What can hang from each mark:
mutop: ronizod
kezegun: ruri
migo: ruri
geme: lugim sodo
gano: ruri sodo
pepof: ruri
ronizod: mutop
ruri: gano kalu kezegun mutop pepof
lugim: geme

Each row was made from one small tree. The marks that hang from a mark follow it in brackets, in alphabetical order. Every link used is in the known rows. Write each row's tree.
Known rows:
migo[ruri[kezegun pepof]]: [.00 .11 -.07 .05 -.07 .09 .02 -.10 -.05 -.02 .04 .16 .12 .07 -.07 -.15 .11 -.04 -.09 -.24 -.01 -.03 .05 -.10 .01 -.08 .02 -.04 -.21 .05 -.03 .05 -.08 -.24 .15 .11 .22 .12 -.13 -.02 -.31 .04]
kezegun[ruri[gano]]: [.04 -.02 -.05 .00 -.03 .00 -.21 .12 -.05 -.02 .12 .15 .05 -.16 -.11 -.33 -.03 -.20 -.07 -.01 .01 .13 .15 .09 -.05 -.13 -.10 .04 -.16 -.08 .06 .02 .00 -.10 .02 -.12 .05 .03 -.15 -.04 -.14 .03]
ruri[kalu kezegun mutop pepof]: [.14 -.36 -.07 .11 -.09 .17 .11 -.12 -.08 .33 .02 -.11 -.13 -.05 .04 .12 -.34 -.15 -.20 -.12 -.02 -.05 .11 -.30 -.08 -.13 -.04 .01 -.20 -.03 -.03 .16 .18 -.01 .08 -.11 .22 .32 -.11 .00 -.25 .10]
migo[ruri[kalu kezegun mutop[ronizod]]]: [.02 .07 -.06 .07 -.17 .09 .00 -.12 -.10 -.06 .01 .03 .06 .12 -.07 -.06 .16 -.09 -.12 -.11 -.07 .09 -.19 -.10 -.10 -.10 .04 -.03 -.14 .00 .03 .03 -.04 .03 .04 .14 .18 .17 -.09 .07 -.16 -.03]
migo[ruri[kalu kezegun]]: [.03 .05 -.11 .11 -.17 .05 -.09 -.16 -.05 -.08 .02 .14 .08 .12 -.13 -.11 .12 -.02 -.11 -.11 -.05 .05 -.06 -.02 -.01 -.10 -.06 -.02 -.17 .09 .05 -.03 -.06 .10 .07 .24 .18 .13 -.12 -.01 -.26 -.05]
gano[ruri[kalu kezegun mutop[ronizod] pepof] sodo]: [.04 -.24 -.13 .07 .08 .12 -.13 -.07 .00 .28 .13 .08 .10 .15 .04 .03 -.30 -.27 -.09 .05 .07 .00 .14 -.28 -.07 .01 .04 -.03 .06 .04 .07 .11 .17 .19 .10 -.07 .13 .21 -.22 .01 -.27 .04]
geme[lugim]: [-.06 .14 -.29 -.02 -.21 .03 -.22 .10 -.06 -.13 .04 .29 .14 -.22 -.14 -.17 .16 -.06 -.05 -.38 .03 -.03 .17 .07 .11 -.15 -.14 .04 -.34 .00 .12 -.04 .03 .34 .06 .08 .16 .13 -.13 -.13 -.24 .05]
migo[ruri[gano[sodo] kalu mutop pepof]]: [-.02 -.09 -.06 .08 -.07 .02 .04 -.05 -.04 .17 .04 .02 .01 .20 .05 -.13 -.21 .02 -.13 .06 .04 .23 .13 -.22 .00 -.08 -.03 .10 -.16 .10 -.03 .24 -.20 -.15 .06 -.06 .14 .06 -.09 .02 -.10 -.22]
ruri[kalu]: [.02 -.20 -.15 .03 -.09 -.04 -.22 .03 -.04 -.04 .05 .20 .05 -.11 -.14 -.12 -.18 -.03 -.15 -.01 -.05 -.10 .16 .00 .05 -.12 -.13 .09 -.22 .10 .08 -.04 .12 .18 -.02 .16 .14 .14 -.17 -.11 -.18 -.05]
kezegun[ruri]: [.00 .05 -.10 -.02 -.09 .02 -.26 .11 -.06 -.03 .10 .23 .12 -.24 -.19 -.27 -.07 -.24 -.05 -.13 .04 .00 .13 .06 -.01 -.10 -.09 .10 -.15 -.01 .05 -.06 .09 -.10 .03 -.04 .07 .07 -.16 -.07 -.24 .07]
lugim[geme]: [.02 .04 -.17 -.10 -.12 -.09 -.15 .17 -.03 -.24 .08 .26 .20 -.30 -.12 -.11 -.07 -.02 -.10 -.29 .03 -.15 .10 .14 .00 -.10 .04 -.04 -.29 -.03 .10 -.11 .12 .55 .06 .00 .17 .06 -.14 -.09 -.28 .17]
kezegun[ruri[gano[sodo] kalu mutop[ronizod] pepof]]: [.03 -.26 .03 .05 .03 .08 -.05 .12 -.07 .26 .09 -.02 -.03 -.08 .06 -.14 -.36 -.19 -.10 .11 .01 .10 .11 -.16 -.15 -.04 -.08 .12 -.14 -.08 .02 .19 .08 -.17 .01 -.23 .03 .12 -.20 .03 -.09 -.08]
ruri[kalu kezegun]: [.09 -.25 -.12 .10 -.10 .04 -.11 -.15 -.05 .02 .03 .09 .01 -.02 -.09 -.03 -.08 -.10 -.16 -.08 -.09 -.11 .01 .01 -.06 -.15 -.12 -.07 -.17 .03 .12 -.05 .17 .36 .03 .17 .19 .22 -.18 -.04 -.26 .08]
geme[sodo]: [-.06 .03 -.05 -.13 -.14 -.18 -.20 .02 .00 -.18 .13 .28 .18 -.11 -.13 -.23 .00 -.07 -.07 -.32 .02 .06 .21 .16 .16 -.23 .06 .08 -.03 .17 .04 -.08 -.01 .25 .08 -.12 .16 .11 -.23 -.16 -.25 .04]
gano[ruri]: [.07 .05 -.19 -.02 .03 .04 -.36 .13 .02 -.06 .16 .30 .16 -.05 -.20 -.26 .08 -.21 -.09 -.12 .05 .03 .26 -.02 .10 -.07 .02 -.02 -.07 .01 .04 -.07 .09 -.01 .06 .07 .12 .10 -.15 -.12 -.28 .11]
migo[ruri[gano[sodo] pepof]]: [-.09 .07 -.05 .01 .01 -.03 -.02 -.03 -.03 .00 .07 .18 .14 .16 .01 -.27 -.03 .03 -.08 -.03 .03 .09 .17 -.08 .05 -.06 .00 .03 -.18 .10 -.01 .17 -.23 -.21 .10 -.01 .16 -.01 -.15 -.02 -.16 -.14]
pepof[ruri[gano[sodo] kalu kezegun mutop]]: [.06 -.20 -.31 .04 -.18 .02 .00 -.05 -.01 .19 .12 .07 -.06 .16 .00 -.04 .05 -.17 -.13 .32 .01 .08 -.01 -.07 -.15 -.21 -.14 -.03 -.03 .01 .09 .08 -.09 .21 .01 .01 .14 .07 -.12 .01 -.23 -.11]
ruri[gano mutop]: [-.01 -.02 -.07 -.08 -.07 -.08 -.01 .04 -.08 .00 .09 .03 -.01 -.05 -.01 -.25 .00 -.15 -.16 .05 .02 .24 .14 -.02 -.03 -.23 .05 -.01 -.16 -.09 .01 .19 -.11 -.01 .00 -.25 .16 .08 -.04 .01 .05 .06]
ruri[gano[sodo]]: [-.12 -.06 -.08 -.08 .03 -.20 -.13 -.03 -.04 -.07 .11 .21 .14 .05 .00 -.32 -.09 -.07 -.09 .13 .02 .05 .20 .09 .01 -.16 -.05 -.02 -.12 .04 .12 .13 -.12 .27 .02 -.09 .13 -.02 -.19 -.04 -.03 -.02]
ronizod[mutop]: [.06 .06 -.25 -.03 -.07 -.08 -.29 .02 -.09 -.06 .09 .24 .15 -.02 -.19 -.26 .10 -.11 -.04 -.25 -.01 -.12 .11 .07 .19 -.21 .08 -.01 -.17 -.10 .01 -.05 .01 -.33 .07 .02 .17 .13 -.09 -.05 -.33 .05]
migo[ruri[mutop pepof]]: [-.05 .16 -.09 -.01 -.12 .07 .01 .01 -.07 .04 .04 .13 .09 .02 -.07 -.16 -.01 -.06 -.10 -.22 .06 .09 .13 -.20 .08 -.09 .06 .10 -.20 .07 -.09 .13 -.13 -.37 .10 -.03 .19 .09 -.05 -.01 -.21 -.03]

Which tree is each row?
[.05 -.31 -.03 .09 .05 .04 -.14 .08 -.03 .24 .11 .09 -.01 -.08 .01 -.19 -.40 -.13 -.08 .11 .02 .06 .24 -.08 -.06 -.05 -.18 .12 -.15 .02 .05 .12 .05 -.09 .04 -.12 .03 .06 -.22 -.05 -.19 -.11] -> kezegun[ruri[gano[sodo] kalu pepof]]
[-.02 -.40 .04 .02 .10 .01 .09 .06 -.07 .26 .05 -.08 -.06 .08 .20 -.08 -.42 -.06 -.18 .19 -.05 .07 .14 -.25 -.13 -.06 -.01 .05 -.18 -.05 .01 .34 .03 -.04 .00 -.24 .13 .14 -.21 .04 .02 -.13] -> ruri[gano[sodo] kalu mutop[ronizod] pepof]
[.05 -.10 -.36 -.02 -.24 .05 -.13 .15 -.02 .09 .10 .18 -.03 -.04 -.16 -.06 .06 -.15 -.13 .14 .03 -.02 .07 -.11 -.02 -.17 -.12 .12 -.12 .07 .01 -.02 -.01 -.05 -.02 .12 .13 .07 -.08 -.08 -.28 -.13] -> pepof[ruri[kalu mutop]]
[-.08 .09 -.06 .00 -.05 .00 .06 -.04 -.05 .10 .06 .09 .09 .16 .05 -.21 -.07 -.03 -.10 -.01 .07 .22 .14 -.17 .03 -.10 .06 .06 -.16 .05 -.05 .24 -.25 -.24 .10 -.14 .16 .03 -.07 .03 -.09 -.11] -> migo[ruri[gano[sodo] mutop pepof]]
[.03 -.19 -.24 .02 -.11 .03 .01 .02 -.04 .12 .11 .06 -.04 .17 .02 -.04 .15 -.18 -.12 .31 -.05 .01 -.11 -.07 -.20 -.16 -.09 -.07 -.04 -.05 .10 .08 -.06 .16 -.01 .04 .13 .08 -.16 .03 -.18 -.10] -> pepof[ruri[gano[sodo] kalu kezegun mutop[ronizod]]]
[.22 -.24 -.15 .12 .03 .22 -.15 .01 .02 .27 .11 .03 -.03 .03 -.07 -.01 -.17 -.23 -.16 -.11 .03 .07 .23 -.26 -.02 -.05 .01 -.04 -.06 -.04 -.02 .06 .18 -.08 .09 -.04 .15 .27 -.13 -.05 -.32 .11] -> gano[ruri[kalu kezegun mutop pepof]]
[.09 -.09 .04 .11 -.03 .14 .13 -.07 -.08 .10 .02 -.08 -.05 .20 .07 -.09 .05 -.04 -.16 -.03 -.10 .15 -.08 -.18 -.15 -.07 .04 -.07 -.21 -.08 -.03 .20 -.11 -.24 .07 .00 .17 .16 -.12 .08 -.13 -.07] -> migo[ruri[gano kalu kezegun mutop[ronizod] pepof]]
[-.09 -.07 .03 -.06 -.01 -.07 .13 -.16 -.12 .01 .08 -.05 .07 .12 .13 -.14 .08 -.24 -.12 .10 -.04 .11 -.14 -.01 -.21 -.19 .13 -.19 -.04 -.17 .12 .22 -.04 .31 .03 -.22 .18 .13 -.16 .14 .05 .15] -> ruri[gano[sodo] kezegun mutop[ronizod]]
[.17 -.43 .11 .10 .09 .14 .20 -.03 -.09 .26 .02 -.22 -.17 .07 .19 .01 -.16 -.12 -.24 .04 -.15 .03 -.03 -.21 -.26 -.11 .02 -.13 -.22 -.22 .00 .29 .11 -.10 .03 -.18 .18 .28 -.18 .08 -.05 .06] -> ruri[gano kalu kezegun mutop[ronizod] pepof]
[.01 -.17 -.32 .00 -.17 -.02 -.08 .09 -.01 .15 .13 .14 -.03 .12 -.04 -.11 -.02 -.12 -.12 .35 .04 .11 .09 -.07 -.08 -.18 -.16 .08 -.06 .07 .06 .09 -.13 .07 -.03 .02 .10 .00 -.11 -.03 -.16 -.20] -> pepof[ruri[gano[sodo] kalu mutop]]
[.03 .02 -.08 .07 -.16 .01 -.03 -.03 -.06 .00 .04 .04 .00 .15 -.06 -.19 .03 .00 -.14 .05 -.02 .31 .01 -.07 -.02 -.14 -.03 .06 -.17 .03 .00 .13 -.21 -.06 .01 .04 .13 .06 -.04 .02 -.04 -.17] -> migo[ruri[gano kalu mutop]]
[.04 -.17 -.01 -.05 .04 .01 .10 .09 -.07 .20 .08 -.02 -.07 -.05 .09 -.20 -.19 -.10 -.19 -.03 .02 .13 .29 -.19 -.02 -.16 .05 .02 -.23 -.11 -.08 .31 -.06 -.36 .06 -.34 .18 .12 -.08 .00 -.04 .05] -> ruri[gano mutop pepof]
[.08 -.04 -.07 .12 -.14 .16 .07 -.13 -.06 .15 .01 .00 -.01 .11 -.03 -.01 -.06 -.06 -.14 -.16 .00 .09 .01 -.24 -.03 -.08 -.01 .03 -.18 .05 -.04 .11 -.05 -.19 .10 .06 .20 .20 -.07 .03 -.25 -.04] -> migo[ruri[kalu kezegun mutop pepof]]
[.05 -.22 -.31 .05 -.11 -.01 -.08 -.03 .01 .10 .13 .17 -.02 .18 -.04 -.10 .09 -.11 -.12 .31 -.03 -.04 .01 .02 -.13 -.17 -.19 -.06 -.06 .05 .12 .02 -.08 .23 .01 .17 .13 .03 -.19 -.04 -.28 -.14] -> pepof[ruri[gano[sodo] kalu kezegun]]
[.00 -.25 .00 .03 .12 -.03 .10 -.17 -.04 .17 .10 .05 .04 .12 .16 -.15 -.18 -.10 -.12 .02 -.01 -.07 .19 -.07 -.08 -.13 -.02 -.14 -.14 -.04 .07 .23 -.03 .10 .13 -.17 .20 .11 -.23 .01 -.17 .10] -> ruri[gano[sodo] kezegun pepof]
[.00 -.03 -.30 -.04 -.16 -.01 .02 -.02 -.03 .10 .14 .13 .01 .14 -.02 -.11 .17 -.23 -.10 .23 .05 .07 .00 -.03 -.12 -.22 -.04 -.06 -.01 -.03 .07 .08 -.15 .11 .04 -.06 .16 .03 -.09 .02 -.21 -.02] -> pepof[ruri[gano[sodo] kezegun mutop]]
[.10 -.12 -.02 .14 -.01 .10 .04 -.10 -.03 .09 .03 .03 -.02 .20 .02 -.13 .01 .04 -.15 -.03 -.08 .09 .04 -.10 -.08 -.08 -.06 -.06 -.22 .01 .00 .13 -.13 -.17 .09 .10 .17 .12 -.15 .00 -.22 -.10] -> migo[ruri[gano kalu kezegun pepof]]
[.10 -.22 -.12 .08 -.18 .07 .00 -.17 -.09 .14 .03 -.05 -.06 -.03 -.06 .06 -.14 -.19 -.18 -.06 -.02 .06 -.03 -.13 -.09 -.20 -.03 -.02 -.12 -.02 .06 .04 .14 .34 .01 -.01 .20 .28 -.07 .03 -.17 .10] -> ruri[kalu kezegun mutop]
[.01 -.08 -.29 -.04 -.18 .06 -.11 .20 -.05 .02 .09 .17 .00 -.04 -.12 -.07 .14 -.16 -.13 .13 -.03 -.09 -.02 -.10 -.09 -.13 -.08 .07 -.13 .02 .02 -.02 .03 -.09 -.04 .13 .13 .09 -.12 -.05 -.25 -.11] -> pepof[ruri[kalu mutop[ronizod]]]
[-.04 -.04 -.06 -.01 -.02 -.06 -.21 .05 -.05 .02 .13 .18 .11 -.10 -.07 -.31 -.14 -.20 -.04 .07 .06 .12 .15 .08 -.04 -.12 -.09 .06 -.10 -.01 .09 .04 -.03 .05 .02 -.13 .04 -.01 -.18 -.03 -.12 -.01] -> kezegun[ruri[gano[sodo]]]
[.00 .04 -.02 .04 -.10 .03 -.03 .02 -.08 -.07 .02 .03 .03 .14 -.03 -.20 .13 -.01 -.14 .04 -.08 .23 -.07 -.06 -.08 -.10 .03 .02 -.19 -.02 .01 .13 -.17 -.10 -.01 .05 .13 .07 -.08 .05 -.02 -.16] -> migo[ruri[gano kalu mutop[ronizod]]]
[.05 .05 -.02 .07 .01 .07 .05 -.10 -.04 -.01 .05 .08 .05 .17 .00 -.22 .15 -.01 -.12 -.13 -.05 .08 .06 -.05 -.05 -.09 .02 -.10 -.20 -.02 -.02 .14 -.17 -.26 .13 .03 .20 .08 -.13 .01 -.22 .00] -> migo[ruri[gano kezegun pepof]]
[.14 -.27 -.01 .09 -.02 .11 -.08 .13 -.05 .29 .09 -.03 -.11 -.14 -.01 -.16 -.33 -.18 -.13 .04 .02 .20 .20 -.17 -.10 -.08 -.13 .14 -.19 -.10 -.03 .16 .06 -.28 .02 -.23 .04 .14 -.12 -.01 -.14 -.06] -> kezegun[ruri[gano kalu mutop pepof]]
[-.03 -.08 -.11 -.01 .09 .09 -.11 -.05 -.01 .21 .15 .14 .18 .12 .03 -.06 -.17 -.31 -.06 -.06 .10 -.02 .15 -.24 -.02 -.01 .12 -.08 .06 .00 .06 .12 .13 .11 .13 -.15 .16 .17 -.21 .01 -.27 .14] -> gano[ruri[kezegun mutop[ronizod] pepof] sodo]
[.06 -.20 -.03 .04 -.12 .09 .02 -.09 -.12 .04 .01 -.06 -.03 -.03 -.02 .05 .00 -.20 -.17 -.06 -.11 -.04 -.17 -.11 -.18 -.15 .05 -.08 -.14 -.10 .08 .05 .19 .25 .00 .02 .19 .29 -.14 .06 -.11 .12] -> ruri[kalu kezegun mutop[ronizod]]
[.15 -.09 -.13 .05 .11 .15 -.20 .04 .03 .11 .14 .19 .09 .01 -.10 -.14 .01 -.22 -.12 -.19 .02 -.07 .26 -.13 .03 -.03 .03 -.11 -.09 -.04 .00 -.01 .15 -.15 .14 .02 .17 .19 -.18 -.09 -.38 .20] -> gano[ruri[kezegun pepof]]
[-.01 .08 -.03 .01 -.01 .02 -.02 .04 -.03 -.03 .06 .15 .08 .10 -.02 -.30 .07 .04 -.11 -.09 -.02 .10 .16 -.07 .04 -.07 .00 .01 -.25 .03 -.05 .15 -.20 -.37 .10 .02 .17 .02 -.13 -.03 -.17 -.10] -> migo[ruri[gano pepof]]
[.06 -.28 -.04 .08 -.03 .09 -.08 .07 -.05 .32 .10 -.01 -.06 -.08 .04 -.14 -.45 -.19 -.10 .11 .07 .18 .21 -.17 -.09 -.08 -.13 .16 -.14 -.03 .01 .18 .04 -.12 .03 -.25 .04 .11 -.15 .00 -.13 -.10] -> kezegun[ruri[gano[sodo] kalu mutop pepof]]
[.00 -.44 -.04 .07 .12 -.04 -.03 .00 .00 .25 .08 .08 -.03 .07 .13 -.14 -.49 .05 -.16 .19 -.03 -.02 .32 -.13 -.02 -.06 -.15 .07 -.21 .08 .05 .24 -.02 .06 .03 -.07 .12 .08 -.24 -.07 -.11 -.17] -> ruri[gano[sodo] kalu pepof]
[-.09 .05 -.23 -.05 -.03 -.03 -.29 -.02 .01 .11 .17 .26 .22 .06 -.09 -.16 -.21 -.28 -.04 .04 .19 .15 .25 -.14 .10 -.08 .05 .05 .10 .11 .08 .04 .01 .28 .08 -.10 .11 .07 -.13 -.05 -.19 .04] -> gano[ruri[mutop] sodo]
[.03 -.04 -.06 -.01 -.07 .12 -.10 .14 -.07 .18 .10 .09 .03 -.25 -.09 -.16 -.23 -.26 -.08 -.18 .10 .05 .21 -.16 -.02 -.09 -.04 .16 -.16 -.04 -.05 .08 .11 -.34 .07 -.23 .09 .14 -.10 -.03 -.24 .09] -> kezegun[ruri[mutop pepof]]
[-.03 -.01 -.23 -.07 -.10 -.01 .03 .03 -.05 .04 .13 .12 .04 .13 .01 -.12 .29 -.23 -.10 .21 -.01 .01 -.10 -.02 -.18 -.19 .01 -.11 -.03 -.08 .08 .09 -.10 .06 .03 -.03 .16 .03 -.14 .04 -.17 -.01] -> pepof[ruri[gano[sodo] kezegun mutop[ronizod]]]
[-.04 .02 -.11 .06 -.15 -.04 -.03 -.10 -.05 .04 .05 .07 .06 .21 -.01 -.18 -.06 -.01 -.11 .12 .03 .31 .03 -.10 -.01 -.13 -.03 .08 -.12 .10 .03 .15 -.23 .09 .02 .02 .12 .03 -.06 .04 -.03 -.21] -> migo[ruri[gano[sodo] kalu mutop]]
[.10 -.47 -.02 .13 .01 .07 .18 -.19 -.05 .41 .06 -.17 -.13 .17 .21 .05 -.43 -.11 -.19 .15 .00 .12 .13 -.26 -.15 -.14 -.06 -.04 -.11 -.05 .04 .32 .02 .19 .07 -.24 .18 .22 -.14 .07 -.08 -.01] -> ruri[gano[sodo] kalu kezegun mutop pepof]
[.00 -.15 -.16 .05 -.01 .06 -.22 -.10 -.01 .16 .13 .12 .14 .15 -.03 -.02 -.17 -.29 -.07 .09 .06 .07 .05 -.16 -.06 -.04 .04 -.05 .10 .04 .13 .03 .14 .44 .06 .01 .12 .18 -.20 .02 -.20 .05] -> gano[ruri[kalu kezegun mutop[ronizod]] sodo]
[.11 -.10 -.02 .14 -.09 .13 .12 -.13 -.05 .17 .02 -.07 -.07 .19 .05 -.09 -.04 -.03 -.16 -.02 -.04 .22 .00 -.19 -.09 -.11 -.01 -.02 -.19 -.03 -.04 .20 -.13 -.18 .08 -.02 .18 .16 -.07 .05 -.16 -.09] -> migo[ruri[gano kalu kezegun mutop pepof]]
